Every row comes from one small tree of marks. Brackets hold a mark, then the marks that hang from it, in the order of their numbers. Every link used is in the known rows. Which tree was each row made from?
Known rows
(j977 j922): [ 0.98 -0.48  0.03 -0.13  0.22  0.02  0.11  0.14  0.06 -0.04  0.83 -0.83
  0.09  0.32 -0.16  0.60  0.71 -0.44  0.58 -0.06  0.11  0.31 -0.43 -0.39]
(j985 (j605 (j93 (j922 j977)) j833)): [ 1.38  0.98  1.78  1.38 -5.07 -0.26  0.80 -0.18 -2.09 -1.36  0.44 -0.14
  0.25  0.18  0.75  1.25 -1.28 -3.44 -1.37 -0.10 -0.28 -0.39 -1.19 -0.48]
(j93 (j605 j833 j985) j922): [ 0.43  1.26  2.20 -0.38 -0.71 -1.30  0.26  0.20 -0.95 -0.79  1.33 -1.06
  0.51  0.40  0.79  1.17 -2.10 -1.56 -2.52 -0.18  0.22 -0.78 -2.50  0.76]
(j93 j605): [-1.07 -0.02  1.12  0.10  0.10 -0.61  0.67  0.72  0.03 -0.09  0.16 -1.07
 -0.06  0.42  0.76  0.16 -0.25 -0.26  0.08 -0.16  0.45 -0.13 -1.06 -0.24]
(j977 (j922 j833 (j985 j605))): [ 0.75 -0.58  1.05  0.40 -4.04 -1.31 -0.71  0.25  0.10 -1.48  0.88 -1.59
  0.77  0.91  0.59 -0.21  1.82 -1.70 -1.98 -0.55 -0.26 -0.17 -0.42 -0.23]
(j93 (j922 j985)): [-0.68  0.17  0.69 -0.58 -2.13 -0.48 -0.01  0.92 -0.69 -1.33  0.13  0.16
  0.41  0.39 -0.24 -0.35 -1.54 -0.37 -1.76  0.13 -0.62 -0.42 -1.48  1.60]
(j985 (j605 j93 (j833 (j922 j977)))): [ 1.34  0.87  0.97  1.34 -3.58 -0.25  0.94 -1.52 -2.33 -0.85  1.88 -0.66
  0.05  0.24  0.75  0.13  0.81 -3.04 -0.50  0.09 -1.14 -0.37 -0.19 -0.70]
(j833 j605): [-0.16 -0.16 -0.51  0.22  0.37  0.50  0.63 -0.18  0.44  0.81 -1.10 -1.15
  0.18 -0.11 -1.07 -1.48 -0.27  0.78  0.74 -0.03  0.25  0.07 -1.41 -0.03]
(j833 j605 (j922 j977)): [ 0.28 -0.17 -0.52  0.72 -0.48  0.44  1.05 -1.01 -1.13  0.93  0.04 -1.06
  0.28  0.22 -0.26 -2.86  1.64  0.39  2.23  0.11 -1.32 -0.14 -0.94  0.06]
(j93 j605 j922): [-1.43  0.15  1.57 -0.05 -0.11 -0.83  0.99  1.51 -0.64 -0.76 -0.36 -0.84
  0.08  0.69  0.37  0.99 -1.92 -0.55 -0.43 -0.24  0.29 -0.18 -2.31  0.25]
(j605 (j93 j922) j833 j985): [ 1.58  1.78  0.99 -0.59 -2.09 -0.33  0.02 -0.99 -0.56 -1.82  1.88  0.48
  0.99 -0.10  0.00  1.40 -2.56 -1.85 -2.91  0.23 -0.20 -0.24 -2.28  0.64]
(j605 j93 j833): [ 1.01  1.24  0.72  0.13 -2.05  0.29  0.43 -1.24  0.02 -1.24  2.12  0.04
  0.32 -0.57  0.19  1.18 -1.19 -1.70 -1.11  0.11 -0.03  0.01 -0.33 -0.44]
(j985 (j605 j93 j833)): [ 1.02  0.90  0.92  0.85 -2.89 -0.15  0.55 -0.77 -0.82 -0.91  0.74 -0.58
 -0.06 -0.10  0.18  1.24 -1.09 -2.63 -2.02 -0.02  0.37 -0.23 -0.42 -0.82]
(j985 (j605 j833)): [ 0.96  0.45  1.15  0.83 -1.68 -0.49  0.11 -0.18 -1.24  0.30  0.02 -0.94
 -0.47  0.00  0.36  1.01 -0.27 -1.94 -1.92 -0.30  0.46 -0.51  0.38 -0.29]
(j985 (j605 (j93 (j922 j977)))): [ 0.32  0.23  0.79  1.02 -4.57 -0.17  0.76  0.50 -1.60 -1.31 -0.68  0.24
  0.41  0.66  0.44  0.13 -0.98 -2.41 -0.39  0.06 -0.25 -0.07 -1.70 -0.28]
(j605 j93 (j833 (j922 j977 j985))): [ 0.74  1.30  0.94  0.23 -4.96 -0.09  0.55 -2.12 -1.42 -2.05  3.78 -0.04
  0.71 -0.18  0.99 -1.12  0.79 -2.26 -0.92  0.38 -2.28 -0.63 -0.40  0.54]
(j977 (j922 j833 j985)): [ 0.75 -0.21  0.86 -0.25 -3.44 -0.90 -0.80 -0.40  0.96 -1.92  2.08 -0.97
  1.19  0.40  0.55 -0.18  1.77 -0.74 -0.85 -0.39 -0.70 -0.08 -0.35  0.03]
(j922 (j833 (j605 j93)) j977 j985): [ 0.33  0.47  0.27  0.72 -6.74 -0.04  0.04 -1.54  1.24 -2.28  1.19 -0.51
  1.92 -0.11  0.51 -2.96  1.32 -0.74  0.26 -0.18 -1.25 -0.17 -1.69 -0.20]
(j605 j833): [ 0.96  0.79  0.95  0.23 -0.81 -0.15  0.02 -0.75 -0.49 -0.10  1.16 -0.31
 -0.11 -0.46  0.48  1.18 -0.50 -0.99 -0.94 -0.20  0.02 -0.35  0.46 -0.09]
(j93 j605 (j922 j977 j985)): [-1.34  0.14  1.98  0.14 -4.19 -1.12  0.62  1.25 -1.24 -1.51  0.59 -0.37
  0.63  0.77  1.38 -1.04 -0.46 -1.21 -0.33 -0.17 -0.92 -0.81 -2.11  1.14]
(j605 (j833 j922) j985): [ 1.61  1.22  0.49 -0.47  0.99 -0.58 -0.23 -1.76 -1.26 -0.19  2.37 -0.44
  0.28  0.05  0.05 -0.05  0.20 -0.83 -2.02  0.20 -1.03 -0.63 -0.31  0.74]

Which tree is each row?
[-0.30  0.52  0.04  0.05 -4.72 -0.08  0.09 -1.33  1.80 -2.22  1.00 -0.92
  1.69 -0.09 -0.36 -2.20 -0.10 -0.18 -0.99 -0.09 -0.61  0.13 -2.06  0.04] | (j922 (j833 (j605 j93)) j985)
[ 0.54  0.71  1.10  0.76 -5.27 -0.32  0.09 -0.49 -0.02 -2.84  1.06  0.57
  1.68  0.30  1.20  0.37 -0.01 -1.72  0.40 -0.26 -0.87  0.21 -1.23 -0.75] | (j605 (j93 (j922 j833 j977)))
[ 0.14  0.40  1.54  0.41 -6.03 -1.06 -0.63  0.01 -0.42 -2.52  1.14  0.25
  1.56  0.42  1.39 -0.96  0.66 -1.15 -0.62 -0.46 -1.47 -0.59 -0.68  0.70] | (j93 (j922 j833 j977 j985))
[-0.29  0.25  0.53  0.39 -2.22 -0.30  0.93  0.78 -1.10 -1.32 -0.99 -0.06
  0.21  0.63 -0.58  0.97 -2.33 -1.78 -1.66  0.15  0.37  0.16 -2.21 -0.09] | (j985 (j605 (j93 j922)))
[ 1.70  0.38  0.15  0.61 -3.16 -0.42 -0.75 -1.58  0.82 -0.38  0.16 -0.54
  1.85  0.12  0.42 -2.89  2.09  0.10  0.45 -0.45 -0.67 -0.34 -1.17 -0.12] | (j922 (j833 (j605 j985)) j977)
[ 1.17  0.81 -0.23  0.03 -3.10  0.26  0.59 -0.76 -0.25 -0.81  0.00  0.11
  1.55  0.23 -0.81 -2.19 -1.12 -0.64 -0.04  0.31 -0.61 -0.04 -3.68  0.57] | (j833 (j605 (j93 (j922 j977)) j985))
[ 2.19  1.66  0.43  0.05 -2.50 -0.18  0.12 -2.84 -1.39 -1.26  3.55  0.25
  0.99 -0.04  0.86 -0.71  0.77 -2.00 -0.92  0.46 -1.68 -0.48 -0.86  0.06] | (j605 j93 (j833 (j922 j977)) j985)
[-0.70 -0.25  0.16  0.08 -1.33 -0.72  0.31  0.12 -1.65 -0.51  0.03 -0.90
 -0.22  0.78 -0.26 -1.68  0.59 -0.86 -2.09  0.22 -1.03 -0.62 -0.49  0.99] | (j833 (j922 (j985 j605)))
[ 1.08  0.28 -0.75  0.12  0.07 -0.10  0.31 -1.57 -0.98  0.72  0.56 -0.66
  0.83  0.35 -0.48 -3.43  1.80  0.57  0.89  0.28 -1.36 -0.47 -1.72  0.67] | (j833 (j605 j985) (j922 j977))
[ 0.36  0.16  1.13  0.58 -5.84 -0.70 -0.94 -0.74  0.28 -1.99  1.47  0.15
  1.38  0.07  1.65 -1.52  2.29 -0.79 -0.23 -0.40 -1.37 -0.57  0.46  0.21] | (j922 j833 j977 j985)
[-0.12  0.47  0.21  0.13 -5.28  0.34  0.98 -0.25 -0.33 -1.58  0.08 -0.17
  1.24  0.08 -0.50 -2.53 -1.07 -0.76 -0.04  0.31 -1.13 -0.25 -3.28  1.02] | (j833 (j605 (j93 (j922 j977 j985))))
[-0.19  0.08  0.21  0.11 -2.73 -0.28  0.07 -0.83 -1.55 -0.78  1.62  0.12
  0.41  0.35  0.74 -2.20  1.85 -0.58  0.31  0.25 -2.11 -0.74 -0.01  1.03] | (j833 (j922 j977 j985))
[-0.28  0.38 -0.58  0.17 -3.74  0.49  1.11 -1.54 -0.59 -1.12  1.62 -0.61
  0.98  0.15 -0.52 -3.74  0.99 -0.33  0.77  0.52 -2.00 -0.27 -2.27  0.60] | (j833 (j605 j93) (j922 j977 j985))
[ 1.06  1.12  0.53 -0.45 -3.06 -0.88 -0.63 -0.90  0.71 -2.82  1.34  0.53
  1.96  0.43  0.08  0.49 -1.33 -1.16 -2.19 -0.06 -0.36  0.16 -2.25  0.04] | (j605 (j93 (j922 j833)) j985)
[ 0.77  0.87  1.12  0.30 -3.52 -0.40  0.12 -1.55 -1.98 -0.89  2.79 -0.27
  0.28 -0.02  1.08 -1.12  1.52 -1.55 -0.66  0.15 -2.13 -1.01  0.37  0.97] | (j605 (j833 (j922 j977 j985)))
[-0.45  0.78  1.07 -0.35 -5.38 -0.69 -0.20 -0.25  0.58 -3.56  1.53  0.22
  1.68  0.29  0.29  0.09 -1.38 -1.28 -2.17 -0.07 -0.90 -0.01 -2.04  0.44] | (j605 (j93 (j922 j833 j985)))
[-0.20  0.72  1.84 -0.23 -1.57 -1.86 -0.32  0.38  0.28 -1.94  0.69 -0.86
  1.43  0.95  1.08  0.33 -0.90 -0.71 -1.95 -0.54  0.09 -0.32 -2.56  0.33] | (j93 (j605 j985) (j922 j833))
[ 0.66  0.27 -1.06 -0.49  2.01 -0.07  0.35 -1.26 -0.44  0.83  0.28 -0.98
  0.60  0.36 -1.34 -2.66  0.35  1.04 -0.38  0.34 -0.81 -0.21 -2.16  0.84] | (j833 (j605 j985) j922)
[ 2.17  1.21  0.68  0.18 -1.22 -0.59 -0.37 -2.09 -1.86 -0.28  2.84 -0.06
  0.56  0.02  0.95 -0.74  1.58 -1.39 -0.83  0.14 -1.68 -0.82  0.05  0.50] | (j605 (j833 (j922 j977)) j985)
[ 0.29  0.64  2.17  0.32 -3.53 -1.81 -0.36  0.06 -0.25 -1.93  0.81 -0.42
  1.70  0.94  1.96 -0.52  0.54 -1.24 -0.62 -0.57 -0.53 -0.59 -2.17  0.03] | (j93 (j605 j985) (j922 j833 j977))
[ 0.24  1.34  0.59 -0.42 -2.70 -0.14  0.53 -1.79 -0.78 -2.03  3.47 -0.27
  0.50 -0.15  0.13 -0.31 -0.68 -1.72 -2.23  0.52 -1.60 -0.45 -0.85  0.69] | (j605 j93 (j833 (j922 j985)))
[ 0.12  0.11  0.53  0.70 -6.08 -0.27  0.14 -0.17 -0.82 -1.54  0.57  0.05
  0.60  0.38  0.69 -1.82  0.70 -2.09 -1.10  0.18 -0.76 -0.51 -0.83  0.20] | (j922 j977 (j985 (j605 j93)))
[-0.81  0.85  1.96 -0.08 -1.44 -1.02  0.83 -0.49 -1.37 -1.00  2.72 -1.67
 -0.01  0.34  0.96 -0.40 -0.10 -1.29 -1.89  0.04 -1.15 -0.89 -1.08  0.94] | (j93 (j605 (j833 (j922 j985))))
[ 0.56  0.91 -0.59 -0.62 -0.91  0.18  0.59 -0.52  0.25 -0.79 -0.20 -0.27
  1.26  0.19 -1.42 -1.39 -2.42 -0.09 -1.27  0.36  0.04  0.15 -4.12  0.75] | (j833 (j605 (j93 j922) j985))
[-1.58  0.35  2.34 -0.10 -3.79 -1.67  0.14  1.14  0.17 -2.71  0.70 -0.97
  1.24  0.82  1.16  0.06 -0.90 -0.96 -1.98 -0.53 -0.45 -0.48 -2.19  0.70] | (j93 j605 (j922 j833 j985))
[-0.66  0.18  0.01 -0.06 -2.68 -0.48  0.62 -0.44 -1.20 -1.48  1.00 -0.67
  0.19  0.72 -0.33 -1.52 -0.27 -1.52 -2.17  0.50 -1.09 -0.23 -1.35  0.52] | (j833 (j922 (j985 (j605 j93))))
[-1.23  0.36  2.04  0.28 -2.02 -1.46  0.41  0.91  0.15 -1.73  0.22 -1.15
  0.90  0.81  1.18  1.20 -1.03 -0.86 -0.62 -0.65  0.07 -0.04 -1.92 -0.39] | (j93 j605 (j922 j833))
[ 0.21  0.45  1.05  0.78 -4.06 -0.86  0.30  0.33 -0.19 -2.39 -0.45 -0.42
  1.00  0.70  0.14  1.25 -1.46 -2.07 -1.86 -0.37  0.15  0.27 -1.76 -0.86] | (j985 (j605 (j93 (j922 j833))))
[-0.21  0.13  0.25  0.14 -3.22 -0.42 -0.25 -0.59  1.35 -1.21  0.36 -1.17
  1.31  0.01 -0.24 -2.45  0.64  0.62 -0.88 -0.43 -0.58 -0.23 -1.29  0.42] | (j922 (j833 j605) j985)
[ 0.89  1.27  2.50  0.26 -2.77 -1.29  0.22 -0.18 -1.65 -0.90  1.55 -0.60
  0.72  0.40  1.60  0.41 -0.66 -2.06 -1.40 -0.23 -0.36 -1.04 -1.96  0.67] | (j93 (j605 j833 j985) (j922 j977))
[-0.17 -0.22  1.15  0.67 -4.91 -0.89  0.11  1.19 -2.09 -0.95 -0.96 -0.06
  0.33  0.79  0.61 -1.12 -0.10 -1.81 -1.39 -0.14 -0.83 -0.85 -1.15  1.21] | (j93 (j922 j977 (j985 j605)))
[ 1.13  0.45  1.57  1.08 -5.67 -0.72 -0.22 -0.39 -1.81 -0.49  0.73 -0.58
  0.08  0.05  1.41 -0.79  1.12 -2.64 -1.75 -0.24 -0.76 -1.20  0.53  0.58] | (j922 j977 (j985 (j605 j833)))
[ 0.30  0.03  0.53  0.84 -5.55 -0.42 -0.36 -0.96  0.69 -1.15  0.37 -0.85
  1.52  0.00  0.57 -3.16  2.11  0.02  0.46 -0.47 -1.22 -0.55 -0.78  0.35] | (j922 (j833 j605) j977 j985)
[ 0.44 -0.29  0.22 -0.07 -4.02 -0.37  0.26  0.14 -0.18 -1.41  1.27 -1.00
  0.42  0.65 -0.38 -0.67  0.01 -2.14 -1.92  0.22 -0.05  0.05 -1.75 -0.04] | (j977 (j922 (j985 (j605 j93))))
[ 1.24  0.47  1.19  1.47 -2.25 -0.50  0.58 -1.07 -2.83  0.25  0.96 -1.00
 -0.35  0.36  0.90 -0.12  1.50 -2.39 -0.24 -0.15 -1.15 -0.71  0.61 -0.39] | (j985 (j605 (j833 (j922 j977))))
